Each row was made from one walk, in order. Every step used is in the known rows, and no mark comes twice. Write each row's walk.
Known rows
R -> P -> X: [+0.96,-0.21,-1.43,-0.95,+0.56,+3.09,+2.00,-0.63,+0.58,+0.69,-3.00,+0.16,-0.70,+1.00,-0.40,-0.10,+0.81,+4.27,+0.88,-2.14,+0.69,+0.24,+1.09,+0.42,+0.47,-0.72]
X -> E: [-0.98,+0.01,-1.16,+0.25,+0.45,-0.17,-2.50,+2.28,-1.23,+0.31,+1.30,+0.34,+0.33,+1.88,-1.17,+0.92,-0.55,-3.85,-1.99,-1.14,-0.12,-1.67,-0.37,+0.19,-0.85,+0.48]
Z -> S: [-0.45,+0.23,-0.15,-0.71,+1.58,-0.06,+0.96,+2.07,+0.85,+0.22,+2.33,-0.05,+1.07,-1.66,+1.02,+0.12,+0.13,-1.18,+0.00,+2.06,+0.34,-0.30,+0.59,+0.80,+0.41,+1.55]
M -> E -> R -> P -> X: [+1.78,-0.46,-0.42,-0.18,+0.26,+3.82,+1.40,-1.16,+0.26,+0.09,-3.78,+0.28,-1.56,+0.85,+0.59,+0.10,+0.73,+2.86,+0.73,-1.16,+0.54,+0.13,+1.02,+0.61,+0.83,-1.73]
R -> P -> X -> E: [-0.17,-0.14,-2.23,-0.51,+1.30,+1.73,-1.51,+2.22,-0.71,+0.68,-1.07,+0.35,-0.40,+2.30,-0.79,+1.46,+0.11,+0.35,-0.74,-1.43,+0.43,-1.39,+0.95,+0.11,-0.50,-0.61]
Z -> S -> K: [-0.79,+0.30,-0.87,-2.46,+0.67,-0.41,+1.94,+1.98,+0.44,+0.15,+3.87,+0.19,+1.12,-0.60,-0.04,+0.13,-0.47,+2.34,-0.90,-2.48,-1.04,-2.33,+0.45,+0.09,+0.70,+0.92]
S -> K -> B: [+0.19,-0.43,+0.07,-0.86,-4.13,-0.10,+1.18,-0.76,-0.84,-0.64,+1.40,+0.52,+0.38,+1.38,-0.79,-1.01,-0.84,+1.97,-0.12,-1.54,+0.17,+2.73,-2.49,-0.35,+0.73,+0.12]
S -> K -> M -> E -> R -> P -> X: [+1.58,-0.46,-0.36,-0.72,-1.71,+3.48,+1.42,-1.41,+0.16,-0.08,-2.80,+0.39,-1.69,+1.44,+1.42,-0.05,+0.53,+3.37,+0.72,-1.74,+0.35,+0.29,+0.57,+0.03,+0.84,-2.03]
K -> S -> P -> X -> E -> B: [+0.63,-0.27,-2.68,+1.01,+1.40,+0.99,-0.95,+1.58,-1.13,-0.63,-1.89,+0.24,+0.58,+1.15,-0.75,+1.23,-0.48,-5.25,-1.30,+1.87,+0.79,+0.81,-1.04,+1.61,-0.59,+0.90]
X -> P -> S: [+0.14,+0.42,+0.18,+0.26,+2.04,-1.20,+0.75,-0.92,+0.57,+0.54,+1.29,-0.62,+0.47,-1.48,+0.80,-0.09,+0.06,+4.23,+0.16,+0.91,-1.50,-0.42,+0.77,-1.43,-1.07,+0.76]
R -> P -> S -> Z: [-0.17,+0.19,-0.09,-1.21,+1.27,-0.69,+2.95,+0.22,+1.61,+0.90,+0.27,-0.26,+0.90,-2.29,+2.40,+0.59,-0.01,+2.14,+1.60,+2.70,+0.70,-1.21,+2.03,-0.14,+1.11,+0.60]
Z -> S -> P: [-1.05,+0.53,+1.08,-1.10,+2.53,+0.49,-0.34,+2.13,+1.04,+0.58,+0.38,+0.08,+2.61,-2.16,+0.11,-0.18,+0.77,-2.66,+1.03,+3.35,+2.07,+1.41,-0.26,+0.47,+0.56,+3.00]
M -> E: [+0.51,+0.22,+3.02,-0.04,-0.73,-0.46,-3.23,-1.07,-1.00,-1.13,+0.76,+0.26,-0.42,+0.95,-0.49,-1.22,-0.39,-3.34,-0.72,-0.07,+0.13,-0.12,+0.64,+0.52,-0.17,+0.89]
K -> S -> Z: [-0.87,+0.33,+1.32,+0.22,+2.52,+0.30,+0.09,+1.26,+0.58,+0.98,+1.04,+0.01,+0.72,-3.19,+0.97,-0.08,+0.29,-1.92,-0.86,-1.96,+0.04,-0.64,+0.31,+1.65,+0.80,+1.85]
K -> M -> E: [+0.34,+0.05,+3.64,+0.23,-4.75,-0.81,-3.96,-2.09,-1.25,-1.36,+1.22,+0.38,-0.87,+1.68,+1.47,-1.70,-0.37,-4.83,-0.41,+1.21,+0.51,+1.71,-0.42,-0.25,-0.57,+0.69]
R -> P: [+0.14,-0.48,-0.20,+0.01,-1.94,+1.88,+1.54,-0.63,+0.12,+0.77,-2.98,+0.26,-0.77,+0.36,-1.80,-1.03,+0.38,-0.57,+0.96,-1.92,+1.06,+0.13,+0.37,+0.69,+1.51,-1.29]
P -> X -> E -> B: [+0.95,-0.44,-3.60,+0.84,+0.41,+0.40,+0.14,+1.06,-1.16,-1.01,-1.11,+0.23,+0.26,+2.47,-0.27,+1.48,-1.00,-4.11,-1.38,+2.46,+0.17,+0.16,-0.98,+1.22,-0.88,+0.21]
M -> E -> X: [+0.11,-0.08,+2.33,+0.48,-1.41,-0.90,-3.69,-2.89,-1.11,-0.90,+1.47,-0.52,-2.34,+0.34,-3.25,-0.65,+0.48,-0.55,-1.08,-2.97,-1.15,-1.20,-0.29,+0.74,-0.56,-0.22]
P -> R: [-1.36,+0.20,-1.51,+0.97,+1.84,-2.25,+1.20,+2.19,+0.34,+0.09,-0.51,+0.03,+1.40,+0.78,-2.75,-0.48,-0.55,-2.89,+0.07,-0.88,+0.66,+0.19,-0.42,+0.63,-0.42,-0.13]
M -> E -> R -> P -> S: [+1.26,-0.40,+0.67,+0.01,-1.14,+0.94,+1.90,-1.59,+0.54,+0.24,-2.39,-0.21,-0.99,-0.87,+0.94,-0.41,-0.07,+0.37,+1.44,+1.90,+0.72,-1.04,+2.00,-0.47,+1.33,-1.66]
M -> E -> R -> P: [+1.32,-0.85,+1.16,+1.06,-2.33,+2.97,+0.55,-1.42,-0.33,-0.13,-4.05,+0.42,-1.92,+0.20,-0.40,-0.73,+0.26,-2.57,+0.71,-0.46,+0.87,+0.03,+0.32,+0.96,+2.05,-2.77]
E -> R -> P -> S: [+1.01,-0.48,-0.37,+0.09,-1.10,+1.15,+3.30,-1.36,+0.81,+0.68,-2.48,-0.25,-0.76,-1.05,+0.81,-0.26,-0.05,+0.90,+1.39,+1.35,+0.65,-1.12,+1.59,-0.51,+1.39,-1.69]
E -> R -> P -> X: [+1.52,-0.55,-1.38,-0.09,+0.36,+4.05,+2.74,-0.96,+0.54,+0.51,-3.75,+0.23,-1.30,+0.68,+0.48,+0.21,+0.79,+3.37,+0.70,-1.73,+0.46,+0.11,+0.56,+0.62,+0.91,-1.77]

Write each row's walk
[-1.84,+0.50,-0.77,+0.54,+2.95,-2.00,+0.42,+2.81,+0.68,+0.35,-1.49,+0.10,+2.67,-0.03,-2.94,-0.49,+0.01,-3.84,+0.97,+0.89,+1.99,+1.37,-0.77,+0.47,-0.20,+1.04]
S -> P -> R
[+0.86,-0.62,-1.59,+1.41,+0.63,+2.83,+0.19,+0.87,-0.76,-0.07,-1.07,+0.43,-1.01,+1.28,+1.16,+1.51,-0.17,-2.47,-1.85,-0.61,-0.59,-1.44,-0.98,+0.56,+0.04,-1.57]
P -> X -> E -> R
[+0.15,-0.25,+2.45,-0.38,-4.52,-1.25,-3.05,-3.60,-0.94,-0.82,+1.46,-0.55,-2.85,+0.67,-1.84,-0.83,+0.40,+1.07,-0.07,-2.37,-0.82,-0.83,+0.14,-0.44,-0.20,-1.22]
R -> P -> S -> K -> M -> E -> X
[-1.47,+0.36,-1.11,+2.13,+3.45,-2.94,-0.86,+1.25,+0.20,+0.12,+0.28,-0.54,+0.26,-0.09,-3.77,+0.18,+0.32,+1.61,-0.29,-2.31,-1.41,+0.46,-1.13,+0.08,-1.57,-0.73]
E -> X -> P -> R
[+1.57,-0.37,-0.09,+1.11,-1.48,-0.57,-0.79,-1.25,-1.23,-2.12,-1.03,+0.21,-0.09,+1.49,-0.37,-0.48,-1.14,-6.32,-0.73,+3.43,+0.37,+1.16,-0.87,+1.60,-0.15,+0.52]
M -> E -> B
[+0.55,-0.40,-1.31,+0.88,+1.99,+2.87,-0.09,+2.00,-0.19,+0.10,-0.97,+0.38,-0.15,+0.09,+1.74,+1.87,+0.21,-2.73,-1.12,+1.47,+0.25,-0.86,-0.64,+0.57,+0.27,-0.76]
Z -> S -> P -> X -> E -> R
[-1.44,+0.40,-0.06,+1.52,+1.44,-3.54,-2.14,+0.77,-0.22,-0.45,+1.34,-0.39,-0.16,+0.59,-2.84,-0.11,+0.05,+1.62,-0.26,-2.37,-1.59,+0.72,-1.16,-0.50,-1.68,-0.95]
S -> K -> M -> E -> X -> P -> R
[-0.26,+0.52,+1.69,-0.26,+1.13,-2.41,-0.66,-0.95,+0.96,+0.06,+2.89,-0.62,+0.15,-2.32,+3.25,+0.76,+0.24,+3.40,+0.67,+2.95,-1.09,-0.31,+0.89,-0.96,-0.69,+1.14]
K -> M -> E -> X -> P -> S -> Z
[+0.73,-0.45,-0.80,+0.15,-0.79,+1.05,+2.17,-0.45,+0.43,+0.73,-2.14,-0.19,-0.78,-0.62,+0.71,+0.35,-0.14,+0.18,+1.02,+1.53,+0.64,-1.59,+1.70,-0.60,+1.14,-1.79]
X -> E -> R -> P -> S
[-0.42,+0.19,+0.67,+1.80,+1.84,-0.60,-2.36,-1.92,-0.48,+0.17,+1.70,-0.66,-1.39,-0.82,-2.42,+0.08,+1.00,+4.56,-1.38,-3.69,-3.13,+0.28,-1.78,-0.26,-1.69,-0.06]
E -> X -> P
[-1.96,+0.59,-0.85,+0.16,+4.03,-2.18,+0.56,+4.05,+1.19,+0.41,-0.57,+0.00,+3.00,-0.99,-1.98,-0.02,+0.12,-3.48,+1.40,+2.64,+2.22,+1.31,-0.05,+0.62,-0.03,+1.40]
Z -> S -> P -> R
[+1.45,-0.22,+0.24,+0.79,-3.18,-1.53,-1.01,-2.01,-1.13,-2.15,+0.37,+0.05,-0.31,+1.44,+1.51,-0.38,-1.15,-3.45,-0.40,+3.91,-0.51,+1.87,-1.08,+0.06,-0.73,+0.19]
X -> P -> S -> K -> M -> E -> B
[+0.41,-0.01,+1.17,-0.56,-0.78,-0.46,+1.75,-0.60,+1.19,+0.20,+0.01,-0.12,+0.02,-1.89,+4.12,+0.45,-0.10,+0.27,+1.68,+4.10,+0.81,-0.36,+1.60,-0.36,+1.21,-0.21]
K -> M -> E -> R -> P -> S -> Z
[-0.82,+0.31,-0.83,-0.31,+3.16,+1.58,-3.23,+2.97,-0.80,+0.84,-0.44,+0.31,+0.73,+0.88,-0.93,+1.29,+0.46,-1.64,-1.37,-1.54,+0.74,-0.76,+0.27,+0.41,-0.97,+1.36]
K -> S -> P -> X -> E
[-0.48,+0.50,+0.35,-0.38,+3.21,-1.90,+1.03,-0.30,+1.35,+0.64,+2.53,-0.71,+0.62,-2.83,+2.13,+1.12,+0.30,+4.66,+0.48,+1.74,-1.38,-1.20,+1.05,-0.61,-0.43,+1.24]
E -> X -> P -> S -> Z
[-1.52,+0.47,-0.14,+1.21,+2.21,-3.70,-2.05,+1.62,+0.16,-0.44,+2.00,-0.45,+0.06,-0.10,-2.17,+0.26,+0.16,+1.86,-0.02,-1.15,-1.40,+0.71,-0.60,-0.41,-1.53,-0.69]
Z -> S -> K -> M -> E -> X -> P -> R
[+1.12,-0.85,+1.19,+0.54,-4.37,+2.59,+0.62,-1.71,-0.46,-0.28,-3.05,+0.56,-2.10,+0.80,+0.40,-0.86,+0.11,-2.00,+0.65,-1.04,+0.64,+0.19,-0.08,+0.39,+1.99,-2.99]
S -> K -> M -> E -> R -> P
[-0.68,+0.30,-1.51,-0.74,+2.66,+1.15,-2.58,+2.71,-0.62,+0.58,-0.16,+0.32,+0.95,+1.75,-0.53,+1.53,+0.22,-0.84,-1.02,-0.12,+0.82,-0.72,+0.17,-0.10,-1.12,+1.25]
S -> P -> X -> E
[+0.36,-0.22,+0.09,-0.77,-2.81,-0.80,+1.22,-0.99,-0.45,-0.45,+1.81,+0.14,+0.35,+0.50,+0.04,-0.63,-0.72,+4.94,+0.38,-0.34,-0.53,+2.69,-1.71,-1.33,+0.21,+0.08]
X -> P -> S -> K -> B
[-1.98,+0.57,+0.12,+1.09,+3.66,-1.34,-0.61,+3.10,+0.49,+0.73,-2.03,+0.06,+2.28,-1.29,-3.55,-0.83,+0.27,-4.87,+0.44,-1.12,+1.98,+1.36,-0.56,+1.16,+0.03,+1.21]
K -> S -> P -> R
[+0.03,-0.42,+0.15,-0.74,-6.71,+0.09,+1.86,-2.07,-0.15,-0.04,+1.03,+0.28,-0.83,+1.03,+2.57,-0.97,-0.49,-0.11,+0.22,-0.66,-0.14,+0.54,-1.13,-1.52,+0.55,-1.21]
E -> R -> P -> S -> K -> M
[+0.09,+0.50,-0.43,-1.68,+3.66,+2.07,+0.80,+1.39,+1.22,+0.56,-0.67,+0.05,+1.62,-0.82,+0.96,+0.50,+1.09,+2.74,+0.95,+1.57,+1.39,+1.07,+0.60,+0.25,-0.21,+2.29]
Z -> S -> P -> X
[-0.41,+0.58,+0.28,-0.48,+3.38,-1.65,+1.57,+0.42,+1.48,+0.68,+2.33,-0.46,+1.35,-2.75,+3.07,+0.96,+0.04,+3.84,+0.59,+2.59,-0.98,-0.79,+1.14,-0.64,-0.31,+1.59]
X -> P -> S -> Z
[+0.24,+0.31,+1.74,+0.57,-0.26,-2.00,-1.78,-2.64,+0.02,-0.09,+1.97,-0.89,-1.08,-1.03,+0.65,-0.18,+0.38,+4.19,+0.19,+0.80,-1.80,+0.02,+0.54,-1.70,-1.56,+0.14]
K -> M -> E -> X -> P -> S
[-1.12,+0.45,+2.39,+0.35,+2.02,+1.69,-2.02,+0.83,-0.05,+1.10,-1.66,+0.16,+1.55,-2.55,-2.08,-1.34,+0.98,-4.66,-0.28,-1.94,+1.75,+1.50,-1.07,+1.22,+0.62,+2.72]
K -> S -> P
[-0.23,-0.40,-0.22,-0.70,-6.37,-0.09,+0.80,-1.08,-0.50,+0.02,+1.32,+0.34,-0.84,+1.60,+2.47,-0.33,-0.61,-0.85,-0.19,-0.53,-0.10,+0.05,-1.02,-1.62,+0.28,-1.35]
X -> E -> R -> P -> S -> K -> M
[+1.60,-0.52,-0.05,+0.33,-4.61,-0.81,-0.17,-2.08,-1.02,-2.00,-1.08,+0.19,-0.66,+1.79,+1.08,-0.64,-1.19,-4.68,+0.31,+3.94,+0.67,+1.54,-0.44,+0.43,+0.24,-0.47]
R -> P -> S -> K -> M -> E -> B
[-0.34,+0.46,-0.58,-1.81,+0.96,-1.26,+1.80,-0.20,+0.28,+0.35,+3.07,-0.21,+0.73,-0.42,-0.18,+0.00,-0.52,+6.17,-0.75,-3.27,-2.35,-2.40,+0.49,-1.46,-0.30,+0.37]
X -> P -> S -> K
[-0.50,+0.11,+0.54,-0.80,-5.14,-1.29,+0.44,-1.81,-0.23,-0.05,+3.03,+0.06,-0.09,+0.87,+2.39,-0.97,-0.45,+1.71,-0.35,-1.01,-1.08,+0.92,-1.41,-2.03,-0.76,+0.21]
X -> P -> S -> K -> M
[-0.14,+0.43,+0.54,-1.66,+0.69,-1.76,-0.06,-1.05,-0.09,-0.17,+3.44,-0.43,-0.30,-0.34,-0.92,+0.04,-0.31,+6.42,-0.84,-3.59,-2.66,-2.77,+0.88,-1.38,-0.51,+0.05]
M -> E -> X -> P -> S -> K
